Each row was made from one small tree. The marks that hang from a mark follow it in brackets, in alphabetical order. Every link used is in the known rows. Write each row's tree.
Known rows:
zefoveb{lemab}: -0.90 -0.50 0.12 -0.25 0.08 -2.57 1.70 0.35 -0.57 -0.27 3.85 -0.31 -0.69 0.65 0.15 -0.15 0.72 -1.45 0.14 -0.43
tufi{suvut vapa}: 0.48 -0.19 0.95 0.27 -0.32 -0.68 -0.28 0.74 -0.93 -0.47 3.16 1.87 -1.17 0.55 0.51 -0.88 0.80 -2.01 -1.09 0.65
tufi{suvut{fose lemab mubus} vapa}: 0.97 0.11 1.50 -0.67 -0.46 2.92 -1.86 0.42 -0.73 0.51 -5.58 1.76 -0.28 -0.60 -1.13 -0.08 -0.17 -0.65 -0.95 1.47
mubus{bofa lemab suvut{fose tufi}}: -1.05 0.68 -0.81 0.87 0.41 0.46 -0.19 -0.51 1.31 0.58 -1.08 -0.20 0.09 0.27 0.71 0.01 0.70 -0.75 0.97 -0.41
fose{suvut}: 2.52 -0.84 -0.07 0.62 -0.01 -2.29 1.23 0.48 -0.99 -0.89 5.09 -0.03 -0.72 -0.14 -0.29 0.43 0.43 -0.01 0.33 0.07
lemab{suvut}: 0.63 -0.48 -0.50 0.50 0.08 -1.91 1.15 0.74 -0.58 -0.69 5.01 -0.53 -0.12 0.53 0.33 -0.52 0.26 -0.07 -1.58 -1.00
suvut{fose mubus{bofa lemab} tufi}: -0.70 0.68 0.01 1.35 0.09 1.51 -0.74 -0.56 0.23 1.42 -2.92 -0.27 0.67 -0.08 0.35 0.26 -0.12 -0.59 0.62 -0.17
suvut{fose tufi}: -0.75 -0.16 0.20 0.39 -0.04 0.25 -0.32 0.21 -0.42 -0.33 2.19 -0.35 0.29 0.41 -0.98 0.09 -0.16 -1.00 0.97 -0.21
bofa{mubus}: 1.18 -0.45 -0.62 -0.41 0.00 -1.29 1.22 -0.62 -0.32 -2.49 4.70 -0.28 -0.07 1.11 0.26 -0.43 0.00 -0.60 -0.81 -0.88
bofa{mubus{lemab suvut{tufi}}}: -0.81 0.42 -0.99 -0.60 0.46 0.35 0.75 -1.03 0.21 -2.05 3.06 -0.33 0.21 0.76 1.27 -0.43 1.04 -0.25 0.41 -0.62
mubus{bofa lemab suvut{tufi}}: -1.13 0.56 -0.74 0.19 0.47 -1.45 0.32 -0.46 1.25 0.62 2.06 -0.14 -0.21 0.43 1.87 -0.36 0.98 -1.21 0.80 -0.69
lemab{suvut{fose mubus}}: 0.96 -0.27 -0.24 1.86 -0.05 1.19 0.10 0.49 -0.45 0.28 -1.28 -0.64 0.49 0.01 -1.08 0.04 -0.40 0.79 -1.41 -0.41
mubus{bofa suvut}: 0.81 -0.27 -0.82 0.61 0.31 -3.00 0.80 -0.08 1.87 0.27 2.49 -0.06 -0.61 0.84 0.99 -0.36 0.33 -1.32 -0.09 -1.04
fose{suvut{lemab mubus{bofa} tufi}}: 1.25 -0.29 0.54 -1.29 -0.24 -1.08 -0.49 -0.37 0.42 0.60 -1.67 -0.11 -0.05 -1.24 -0.06 0.86 -1.18 1.38 1.38 0.75
bofa{mubus{lemab{suvut{fose tufi}}}}: -0.92 0.49 -1.01 0.09 0.06 2.55 0.61 -0.73 -0.95 -2.61 1.05 -0.77 0.77 0.37 0.19 -0.20 0.09 1.60 -0.96 -0.45
zefoveb{lemab{suvut{fose tufi{vapa}}}}: -2.74 0.02 0.37 -1.22 -0.33 0.54 0.19 0.66 -0.55 -0.68 -0.09 0.76 -0.53 0.07 -0.67 -0.23 0.16 1.26 0.14 1.08
mubus{bofa lemab suvut{tufi{vapa}}}: -1.07 0.71 -0.28 -1.25 0.27 -1.08 -0.56 -0.18 1.26 0.61 1.16 1.46 -0.64 0.43 2.00 -0.67 1.35 -0.94 0.67 0.25
fose{suvut{lemab}}: 2.56 -0.71 0.24 -1.66 -0.03 -1.78 0.65 0.38 -0.90 -0.82 2.60 -0.05 -0.45 -0.74 -0.51 0.64 0.15 0.49 0.28 0.36
mubus{lemab{suvut{fose}}}: 0.40 0.31 -0.74 1.25 0.26 1.14 0.76 0.45 -1.16 -0.40 1.19 -0.59 0.35 0.20 0.05 -0.19 0.98 0.16 -1.68 -0.74
bofa{mubus{lemab suvut}}: 0.87 0.20 -1.25 -0.11 0.53 -0.09 1.33 -0.87 0.18 -2.07 2.84 -0.21 -0.08 0.94 1.24 -0.49 1.42 -0.52 -0.75 -0.96
suvut{fose lemab mubus tufi{vapa}}: -0.32 0.19 1.28 -2.64 -0.31 2.23 -2.23 0.21 -0.29 0.67 -4.27 1.22 0.44 -0.57 -1.31 0.19 -0.42 0.16 0.83 1.35

Write each row's tree:
-0.69 0.14 -0.27 -1.51 0.12 -0.14 -0.85 -0.45 2.03 0.28 -2.85 -0.22 0.14 -0.11 -0.39 0.26 -0.60 -0.05 1.23 -0.12 : mubus{bofa suvut{fose lemab tufi}}
-0.79 -0.19 0.12 0.70 -0.07 -0.29 0.03 0.50 -0.48 0.29 2.09 -0.69 0.50 -0.03 0.08 -0.25 -0.51 0.63 -0.39 -0.37 : lemab{suvut{mubus tufi}}
2.57 0.02 -0.25 1.60 0.12 -0.95 0.72 -0.37 -0.36 0.88 -0.04 0.00 -0.37 -0.63 1.03 0.60 0.48 0.40 -0.02 0.13 : fose{suvut{mubus{bofa lemab}}}
-0.80 -0.10 -0.25 0.59 0.26 0.26 -0.25 0.14 0.74 -0.24 0.96 -0.28 0.08 0.42 -0.91 0.04 0.21 -0.77 1.33 -0.17 : mubus{suvut{fose tufi}}
-0.69 0.06 0.50 -0.13 -0.32 2.03 -1.31 0.62 -0.45 0.26 -1.93 0.87 0.30 -0.20 -0.93 -0.25 -0.42 1.36 -0.38 0.89 : lemab{suvut{fose mubus tufi{vapa}}}
0.92 0.38 -0.20 1.19 0.24 -0.85 0.31 -0.36 0.15 1.48 -0.06 -0.14 0.11 0.27 1.49 -0.16 0.57 -1.32 -0.69 -0.84 : suvut{mubus{bofa lemab}}
0.87 0.23 0.75 -0.47 -0.08 0.77 -0.69 0.23 -1.55 0.38 0.69 1.43 -0.39 -0.92 0.47 0.32 1.08 0.82 1.10 1.61 : fose{suvut{mubus{lemab} tufi{vapa}}}
-0.69 0.08 -0.27 1.51 -0.20 0.72 -0.48 -0.10 0.80 0.68 -2.43 -0.65 0.57 -0.13 -0.38 0.09 -1.39 1.29 -0.31 -0.28 : lemab{suvut{fose mubus{bofa} tufi}}
-0.79 0.03 -0.21 -2.14 0.19 -2.07 -0.32 -0.38 1.98 0.35 0.24 -0.16 -0.08 0.03 0.76 -0.12 -0.35 -0.54 1.06 -0.40 : mubus{bofa suvut{lemab tufi}}
-2.51 -0.21 0.24 0.22 -0.09 -0.66 1.01 0.39 -0.53 0.31 0.77 -0.79 0.02 -0.16 0.05 -0.09 -0.31 0.92 0.10 0.04 : zefoveb{lemab{suvut{mubus tufi}}}
-2.44 -0.06 0.15 0.89 -0.17 1.22 0.48 0.28 -0.47 0.30 -2.36 -0.86 0.28 -0.29 -1.08 0.27 -0.64 1.38 0.25 0.40 : zefoveb{lemab{suvut{fose mubus tufi}}}
-0.36 0.17 0.49 -1.05 -0.21 0.96 -1.38 -0.52 0.94 1.11 -4.76 -0.28 0.73 -0.49 -0.74 0.48 -1.37 0.08 0.88 0.07 : suvut{fose lemab mubus{bofa} tufi}
-1.08 -0.34 -0.36 0.71 -0.03 -0.33 1.61 0.57 -0.58 -0.62 0.52 -0.73 -0.33 0.27 -0.85 0.04 0.13 0.68 -0.91 -0.28 : zefoveb{lemab{suvut{fose}}}
-2.82 -0.29 -0.10 -0.47 -0.06 -1.83 1.51 0.54 -0.59 -0.67 3.88 -0.79 -0.34 0.23 0.36 -0.28 0.09 0.46 0.08 -0.18 : zefoveb{lemab{suvut{tufi}}}
0.97 0.10 0.76 0.93 -0.35 1.61 -0.99 -0.30 0.52 1.03 -6.08 0.27 0.01 -0.54 -0.53 0.20 -1.13 -0.74 -0.91 0.31 : tufi{suvut{fose lemab mubus{bofa}}}
1.20 -0.28 -1.05 0.44 0.23 0.75 0.74 -0.71 0.89 -2.39 0.39 -0.28 0.00 0.99 -0.80 -0.10 0.06 0.08 -0.28 -0.62 : bofa{mubus{suvut{fose}}}
-0.68 -0.09 0.02 1.32 -0.12 1.64 -0.46 0.36 -0.42 0.24 -1.03 -0.72 0.76 -0.18 -1.07 0.08 -0.79 1.07 -0.23 -0.07 : lemab{suvut{fose mubus tufi}}
-0.43 0.03 0.51 -1.66 -0.14 -1.00 -0.87 -0.43 0.89 1.17 -1.69 -0.27 0.45 -0.34 0.41 0.13 -1.09 -0.37 0.71 -0.17 : suvut{lemab mubus{bofa} tufi}
0.63 0.65 1.03 1.69 -0.16 3.50 -1.22 0.34 -1.45 0.81 -3.76 1.78 -0.37 -0.17 -0.03 -0.35 1.11 -1.38 -1.19 1.16 : tufi{suvut{fose mubus{lemab}} vapa}
0.36 0.35 -0.97 0.77 0.22 -1.68 1.22 0.06 0.01 0.11 2.93 -0.47 -0.13 0.38 1.95 -0.53 0.69 -0.13 -1.92 -1.26 : mubus{bofa lemab{suvut}}
1.26 -0.12 -0.09 1.78 -0.07 0.02 -0.28 -0.25 0.83 1.08 -2.52 -0.21 0.19 0.31 -0.56 0.23 -0.79 -0.71 -0.27 -0.51 : suvut{fose mubus{bofa}}
1.24 -0.52 0.79 -1.46 -0.16 -0.21 -0.45 0.05 -0.81 0.14 -0.29 -0.18 0.14 -1.32 -0.75 0.86 -0.61 1.20 1.48 1.00 : fose{suvut{lemab mubus tufi}}
1.23 -0.29 1.24 -2.89 -0.37 0.20 -1.32 0.29 -0.82 0.14 -1.15 1.40 -0.31 -1.31 -0.64 0.56 -0.19 1.46 1.34 1.94 : fose{suvut{lemab mubus tufi{vapa}}}
1.33 -0.02 0.21 -0.54 -0.12 0.48 -0.89 -0.37 0.93 1.16 -5.02 -0.20 0.46 -0.30 -0.78 0.44 -1.02 -0.20 -0.28 -0.19 : suvut{fose lemab mubus{bofa}}
